Each row comes from the steps of one path. Every step used is in the known rows, and no mark comes twice. Write the path behind each row, first mark first.
Known rows
nono -> fugaton -> dunaz -> datup -> masiz -> sigu: [  0 -23  -5  -2   7  -3   3  -3 -13 -13   0  -3  -2   7   1   5  -4  -4
   0   4  -1  -4   4  -2  -1  -2 -16   0   7   0   7  -5   4   5  -3  -1
   5  -9]
nono -> fugaton -> lomek: [-31   7   5   3  20  -2   1   4  -4 -10   0   1   5  -5  10   3   0  -6
  -1   8   3   4  -5   1  -6  -6  -5  -7   7   8   0 -10  16  -1  14  18
   9  -5]
kabif -> masiz -> fugaton: [-12 -19   2  -1   9   4   2  21   4   7  -2 -12   7  -5  -1   2  -1  -8
  -2  -9  -5   2   6  -8   8   5  -6   1   0   5   0   2  -4   6  -8   6
  11   2]
dudu -> datup -> nono -> fugaton: [-11  -6   8  -3   4  -1   1  17  -8  -6   8  -1   2  -1   7  10  -1   1
  -3  -3  11 -13   0   5   6   2 -11   6   7   2  -1  -8  17   1  15   9
   2  -4]
lomek -> fugaton -> dunaz: [-19   9   3  -8   3   5   3  -7  12  -3 -10 -12  11  -5   6   3   3  -1
   2   5 -11   0 -11   3  -4   3   1   3   8  12   3  -4 -12   4   0   9
   8  -4]
fugaton -> masiz: [-12  -4   8  -5  15  -2   4  -5   1   2   3  -5  11  -1   0   1  -2  -1
   3  -2  -4   9   2  -2   2   1  -2   4  17   3   3  -2  -4   0  -7  11
  12  -3]
dudu -> sebim -> masiz -> datup -> dunaz: [  8   4   4  -8 -10  -5  -3   4  -8   8   7  -9   9   7   0   4 -11   5
   2  -7   4   3  11  -2   7  10 -13   3   8  -8   0   4  -5   3 -11 -13
   0  -2]
dunaz -> datup -> masiz: [  0   5   0   3   2  -5   1  -3 -15  -6   4  -3   9   6  -3   4  -3   0
   6  -6  -4  -3  23  -7   3   2 -12   3  13   3   0  -5   3   3  -3   4
   2  -9]
sigu -> masiz -> datup: [ -5  -2   4 -11  11  -9   3  -9  -7  -1   3  -4   5  -1   3  -1  -4   1
   0 -11  -1  12   5  -2   8   4 -11   0  15   6  -1   3  -2   6 -24   7
  15  -5]
nono -> fugaton -> dunaz: [-22  -8  -1  -5  16   3   3   3   2 -10  -5  -6   8   0   8   5  -3  -3
   0  11  -1  -4 -13   3  -2  -1  -5  -1   7   9   3  -5   6   2   0   4
   8  -2]
sebim -> lomek -> fugaton -> dunaz: [ -6  17   9 -10   3   8   0 -30   5   1  -4 -17  16  -5   9   6   2   4
   4   9 -11   5 -11   4  -4   2   3  -1   6  13   3  -5  -8   4   4  -5
   5  -1]
lomek -> fugaton -> nono -> datup -> masiz -> kabif: [-15 -18   7 -15  -3 -15   1   4  -8 -11  -7 -21   2 -10  -3   4   5   0
   6  -5 -17  -2  13  -7  -8  -4  -8  11   8  15  -1 -14  10   6  -2   3
   1  -6]
masiz -> kabif: [-13   3   4  -8  10  -4   0   1  -4 -10   4 -17  11   0   4   0  -1   3
   4 -13  -4   8   0  -1   3   5  -4   2  15   4  -2  -3  -8   4  -2   8
   0  -2]
dudu -> sebim -> masiz -> datup: [ 16  12   7  -3  -1  -3   1  -1 -13   9  12   1   9   5  -2  -1  -8   2
   0  -5   7  11  12   0   5   8  -9  -3  11  -3  -2  10  -5   4  -4  -5
   4  -3]
datup -> masiz -> kabif: [-15  -7   2 -10  -2  -9   0   8  -4  -7   5 -22   8  -2  -1  -2   3   3
   6 -10  -4   0  15  -8   5   2  -7   4  14   5  -1  -7  -7   5 -15   3
   4  -1]
sigu -> masiz -> fugaton -> lomek -> sebim: [-11  10   3  -2  13  -4  -6 -33   0   4   1  -6   8 -17  12  -8   4  -8
  -4  -2  -6   2  10   0   4   3  -4  -5   5   2   4  -7 -10   6  -7   7
  14   1]
kabif -> masiz -> sigu: [-12 -18   6   1   5   1   4   4   2   4   3  -6   3   8  -1   3  -5  -5
  -2 -11  -8  14   1  -1   6   3  -6   4   7  10   1   5 -10   4  -3   7
   9  -3]
lomek -> fugaton -> dunaz -> datup: [ -4  11   2  -3   9   6   4 -20  -2  -9  -6 -10  12  -1   7   7  -3   0
   2   1 -12   0  -1   2  -4   3  -4   4   8   8   3  -4  -6   4   7   6
   1 -11]
dudu -> sebim: [ -2  23   7   0   5   3   3   1   0   1   6   1  11   2   3   5  -9   0
   1  -2  -1  -1   8   1   1   8  -1   2  12   7  -2   2 -13   0   0   2
   3  -3]
nono -> fugaton: [-16   5   4   0  16   0   3  13  -1 -11   0  -2   7   0   7   4  -4  -4
   2   0   0   4  -5  -1   0  -2  -6  -3  11   7  -4  -6  11   0  10  14
   6  -2]
nono -> datup -> masiz -> fugaton: [  5 -11   2  -8  11  -6  -1   8  -7   0  -6  -9   2  -7  -3   4   6  -6
   5  -8  -3 -11  20 -12  -1   2 -12   5   4   0  -4  -3  10   6 -20   1
   5  -1]
lomek -> fugaton: [-12  21   9  -3   5   2   2   3   8  -4  -6  -8   8  -6   4   3   3  -2
   5  -5  -8   6  -1   0  -2   1  -1   2  10  12  -4  -4  -8   2  11  19
   2  -4]
sebim -> masiz -> datup: [  4   3   6  -5   6  -5   0   0 -12   5   7  -3   9   7  -3  -4  -2   1
   2  -6   1  17   6   0   4   4 -10  -5  10  -4  -2   8   3   6  -4   5
   6  -4]
sebim -> dudu -> datup -> masiz: [  2  10  -2   0 -13  -9  -2   6 -10   2  10  -5  14  -1  -4  -1  -7   6
   3 -10  15  -1  25   0   7   6  -2   8  13  -2  -2  -1   1  10  -9  -5
  13  -2]
kabif -> masiz: [-19 -14   6   1   7   2   4  10   2   5   3  -9  11   3   1   3  -4  -4
   1  -5  -9   4   6  -4   7   3  -2   6   6  12  -1   0  -2   3  -3   4
  13  -4]
masiz -> fugaton -> dunaz -> datup -> nono: [ -3 -19  -1  -5  12   5  -2   3  -8   4  -1  -7   4   3   3  11  -2  -1
  -3  -4  -5 -16  -1  -4   1   9  -8   8   1  -6   8  -3   0   8  -1   4
  -7  -6]
sebim -> dudu -> datup -> nono: [ -4   2   6   1  -5  -5  -4   8 -10   8  10  -1   9   3   2   5  -7  10
  -1 -13  13  -2   9   4   7  10   0  15  10  -5  -2  -3   5   9   5   3
   1  -3]
sigu -> masiz -> fugaton -> dunaz -> datup: [  3 -12  -7  -7  16   2   1 -14  -5  -5   1  -9  11  -8   6   1  -6  -2
  -2  -3  -4  -6   6  -2   8   7  -8   3   2  -1   8   0  -5  10 -19  -7
  10  -6]
fugaton -> dunaz -> datup -> masiz -> sigu: [  1 -14  -5  -2   3  -2   1 -15 -13  -5   2  -6   4  11  -2   4  -2  -1
   1  -1  -7  -1  11  -2   1   4 -11   6  11   3   8   2  -9   7 -12  -4
   1 -10]
datup -> masiz -> fugaton -> dunaz: [-13 -13  -6 -10   3   0  -1  12   4   6  -7 -16   6  -7  -2   1   5  -4
   0   4  -2 -16   7  -7   3   5  -6   2   4   2   6  -1  -8  10 -25  -2
   9   1]
sigu -> masiz: [-15   7   4  -5   8  -4   2 -11   2  -1   3  -3  11  -3   5   0  -1   1
   3  -5  -6   4   6  -1   7   2  -3   4  10  10   0  -3  -6   3 -13   5
  15  -5]

Which path is each row?
[ -3  -8  14 -18  -3 -12  -2 -16 -15  -8  -2 -26   7 -11   1   7   6   5
   8  -3 -20   2  13  -6  -7  -6  -7   7   8  16   0 -15  10   5   0 -10
  -1  -3]	sebim -> lomek -> fugaton -> nono -> datup -> masiz -> kabif
[-12  -6   7  -3   3   5   1  -8  -3   0  -4 -10   5   1   6  12   0   3
   1  -1 -14  -8  -4  -2  -4   5  -4  13   2   5   5  -8   2   4  13   8
  -7 -11]	lomek -> fugaton -> dunaz -> datup -> nono
[  8  11   5  -3  -7  -3  -1  -1  -7   0  14 -14  14  -1   2  -2  -6   5
   3  -8   2  10  12   0   7   8  -2   3   8  -1  -1   2 -14   3   3 -10
  -1  -1]	dudu -> sebim -> masiz -> kabif
[ -1  12  17  -8  12  -3   0 -25 -10  -3  -5  -8  10  -4   5  10   1   2
   4   6 -20   7  -1   4 -10  -5  -3   5   7  20  -1  -8  15   2  16  -3
  -1  -5]	sebim -> lomek -> fugaton -> nono -> datup
[-20 -31   4 -10   0  -4   0  15  -1   3  -2 -18   7   7   0   8  -6   0
   1 -13  -7   4   6  -6   8   6 -15   5   7   2   1  -2   1   4 -22   0
  10  -3]	kabif -> masiz -> datup -> dunaz
[-13  -1   4 -13   6  -6  -2   5  -4  -3  -4 -12   7   9   3   6  -6   2
   3 -12  -3   3   2  -2   2   6 -15   1  15  -2  -1  -1   0   4 -19   8
   2  -4]	masiz -> datup -> dunaz
[  0  10   8   0   6  -7  -5 -33 -17   8   7  -2   9   2   4 -10   3  -3
  -2   1  -2  20   9   3  -1   0  -9  -8  14  -4   0   2   3   5  11   6
   8  -2]	fugaton -> lomek -> sebim -> masiz -> datup
[-11 -13   9  -4  18  -2   6   9  -1  -7  -1  -3   7  -4   4   3  -3  -4
   3   3   2   8  -4  -2   1  -3  -5   0  13   3   3  -7   9  -2   3  14
  14  -2]	nono -> fugaton -> masiz
[-14  24   5   7   9  -4  -7 -28  -9   6   1  -3  14   0   9  -7  -5   1
   0  -1  -2  16   9   4  -4   3   4   1  16   0  -2  -7  -5   7  15  10
   7   1]	fugaton -> lomek -> sebim -> dudu
[-18  25   7   3  13   0  -4 -33  -4   1   2  -3  10   0   8  -5   3  -5
  -1   4 -10   5   6   4  -5   0  -1  -4  15   8   1  -7  -6   1  13  13
   5  -2]	fugaton -> lomek -> sebim
[ -9 -21   6  -5  10  -2   6  10  -9   4   3  -8   6   5  -2   4  -6  -3
  -2 -12  -5  14   6  -6   7   4 -11   0  11   7  -1   3   2   5 -13   7
  14  -3]	kabif -> masiz -> datup
[ -7  -3   8   3   9   0   0   2 -14   1   5   1   5  10   1  11  -5   2
   2  -9  -6  -3   6  -4   1   5  -8  11   9   0   1  -5   6   2  11  13
 -10 -11]	dunaz -> datup -> nono
[ 3  8  2 -1  6  0 -3 11  1  8  2 -7 11 -1 -2 -6  3 -4  2 -5  2  5  6 -2
  6  6 -5 -3  1 -5 -1  6 -3  7  3  4  4  2]	sebim -> masiz -> fugaton
[-24 -56   5 -10   8   1   4  20  -6   7  -2 -12  -2   4   4  11  -3  -1
  -5   3  -3  -6 -11  -6   3   1 -12   7  -2   2   6  -6  17   6  -9   3
  10  -3]	kabif -> masiz -> datup -> nono -> fugaton -> dunaz
[ -7   0  -1  -4  -3   0   4  -8  -3  -5  -5 -14   9  -3   1   5   1   0
   6   2 -11  -7  11  -6  -2   1  -8   6   7   8   5  -8  -4   5  -3   0
   5 -10]	lomek -> fugaton -> dunaz -> datup -> masiz
[ 13  41  15  -4  -2   7   1 -24   0   3   4  -9  14  -8   8   9  -4   5
   4   0  -6   7   4   3  -1   5   2  -1   8  12  -4  -4 -16  -1  13  -3
  -2  -1]	dudu -> sebim -> lomek -> fugaton
[-11 -11   3  -4  14  -6  -2   2  -7   1  -5  -6   3 -12   1   4   8  -7
   2  -1  -1  -9  19 -11  -8  -3 -12   1   1   2  -1  -8  17   6 -15   5
   9  -3]	nono -> datup -> masiz -> fugaton -> lomek
[-13  -1   9   8  16  -1  -4 -20 -20  -5   4   3   1  -1  12   5  -1  -4
  -2   3  -5  -5   6   0  -5  -3 -11   1   7  -2   2 -19  18  -1  34  16
  -5  -8]	dunaz -> datup -> nono -> fugaton -> lomek -> sebim
[-26  13   8  -5   5  -5   1   8   3  -2  -8  -5   7  -2   1   3   1  -3
   0   3 -15   5  -5   5  -5  -2  -1   1  12  18   1  -5  -1   3  16  15
   2  -6]	lomek -> fugaton -> nono
[-28 -20   4  -6  10   3  -1  16   1   0  -4  -5   2   3   7   9   0   0
  -2   9  -3 -14 -16   1  -1   1  -5   7   2   5   5  -9  13   2   6   8
   1  -4]	datup -> nono -> fugaton -> dunaz
[ 23   1  -5   2   2   8   0  -4 -12   6   8  -4  12   0   1   2  -9  -2
  -2   2   3  -5  11  -1   5  11  -6   1  -1  -9   6   7  -7   8   0 -18
  -1  -4]	dudu -> sebim -> masiz -> fugaton -> dunaz -> datup
[-10  -3   5  -9   9  -3  -3  -5  -1  -7  -7 -11  11   4   6  12  -3   1
   6 -11 -11  -6   6  -2  -4   4 -11  12   8   3  -3  -6  12   0 -13  -1
  -2  -6]	nono -> datup -> dunaz
[ -7  -3   0  -6   4  -4  -1  21   2   4  -3 -10   4  -6  -4   0   5  -5
   3  -7   1  -9  15 -10   6   4  -9  -1   7   0   0  -2  -4   7 -17   7
   7   1]	datup -> masiz -> fugaton
[  2 -34  12  -2  17  -4   4   3 -14  -5   5   4  -7   6   3  11  -6  -1
   0  -8   1   8  -4  -3   2   0 -13   7  12  -9   6  -8  13  -1  14  15
  -3  -9]	dunaz -> datup -> nono -> fugaton -> masiz -> sigu
[  4  -4   3   1   7 -11  -9 -23 -15   8  -5  -7   5 -12   3  -5   2  -5
   1  -6   1   1  25  -8  -6   3  -4   6   7  -8  -3 -11   9  11  -6   0
   9   3]	nono -> datup -> masiz -> fugaton -> lomek -> sebim -> dudu
[-10 -16   7 -12  13  -6   4  -3  -2  -6   6 -18  12  -3   3  -1  -2   3
   4 -10  -5  14   1  -4   4   3  -2   5  19   0   3  -5  -9   2 -10   6
   9  -1]	fugaton -> masiz -> kabif
[ -7 -10   7   3  14  -1   2  14 -17  -7   3   1   0   6   6  11  -4   0
   2  -6  -3  -5   1  -4   1   0 -12   7   6  -1   0 -12  20   0  21  14
  -8  -9]	dunaz -> datup -> nono -> fugaton
[ -5 -39  10  -8  16  -6   4  10 -17 -12   8 -14   0  -2   6   8  -4   4
   2 -10  -1   3   1  -8   3   0 -12   9  12  -9   5 -17  14   0  10   9
  -2  -7]	dunaz -> datup -> nono -> fugaton -> masiz -> kabif
[ 16  16   6   3  -4   0   0  -6  -3   8  13   3   6   8  -1  -1  -7   1
   0  -4   3  16   7   4   5   7  -4   0  10  -1   0  10 -18   2   7  -5
   0  -4]	dudu -> sebim -> masiz -> sigu
[-13 -16   9 -12   7 -10   1  -5  -8   9   5  -3  -1   1   3   4  -1   4
   0 -12  -3   2   4  -5   8   5 -10   8   9   2   1  -2   4   5 -19   8
   6  -6]	sigu -> masiz -> datup -> nono
[ -2   3  14  -9   0  -8  -1 -17 -12   1  -3 -12   8  -6  -2   9   5   1
   7   8 -20   0  12  -4  -9  -7  -7   6   5  20  -1 -12  16   3   4  -7
   3  -4]	sebim -> lomek -> fugaton -> nono -> datup -> masiz
[-22   0   0  -2   7  -5  -3  13   0   6  -3  -8   4 -10   0  -1   6  -7
   0   1   1  -7  14 -10   0   0  -8  -5   4   3   3  -7   1   6 -13  10
   9  -1]	datup -> masiz -> fugaton -> lomek
[  0  33  14  -5   5   4   0 -21   0  -1  -2 -11  14  -5   7   5   1   4
   6  -1 -10  11  -2   1  -3   1   0  -3  10  13  -4  -5  -7   1  13   6
   2  -2]	sebim -> lomek -> fugaton
[-14  -5   7  -4  18  -7   1  -3 -12  -5  -2   3   9   5  -1   6  -3  -3
   1   2 -14   0   2   2  -9  -3  -5   8  11  15  -1  -1  17   2   4   3
   1  -8]	fugaton -> nono -> datup
[-23 -10   9  -3   9  -1   0  22  -3  -1  -1  -1  -1   1   6   9  -1   0
   0   0   0  -6  -7  -3   0   0  -7   5   6   3  -2 -10  15  -1  14  18
  -2  -4]	datup -> nono -> fugaton
[ 11  32  12  -1   5   6   0 -22  -7   4  11  -2  16   1   6   9  -9   6
   3   3  -2   5   7   3   2   7   1   0  12   9  -1   1 -12  -1   2 -12
  -1   0]	dudu -> sebim -> lomek
[ -6 -16  -6  -1   7  -2   3  -1 -13 -13   0  -7   7   1   2   6  -4  -3
   3   9  -1 -11   8  -6   0  -2 -12   2   6   5   5  -9  12   4  -3  -3
   7  -8]	nono -> fugaton -> dunaz -> datup -> masiz
[-19 -39   2 -16  12  -6   1   2  -6   1  -1  -6  -3  -4   9   6  -1   2
  -4   4   0  -7 -12  -2   4   0 -13   6   3   2   7  -7  13   6 -20   2
  12  -5]	sigu -> masiz -> datup -> nono -> fugaton -> dunaz
[-18 -10   5   4  11   3  -3 -14   0   8  -2 -11   6 -10   6  -4   4 -11
  -6  -2 -11   3  11  -4   4   2  -4  -5   2   4   2  -6  -6   5   4   8
  13   3]	kabif -> masiz -> fugaton -> lomek -> sebim
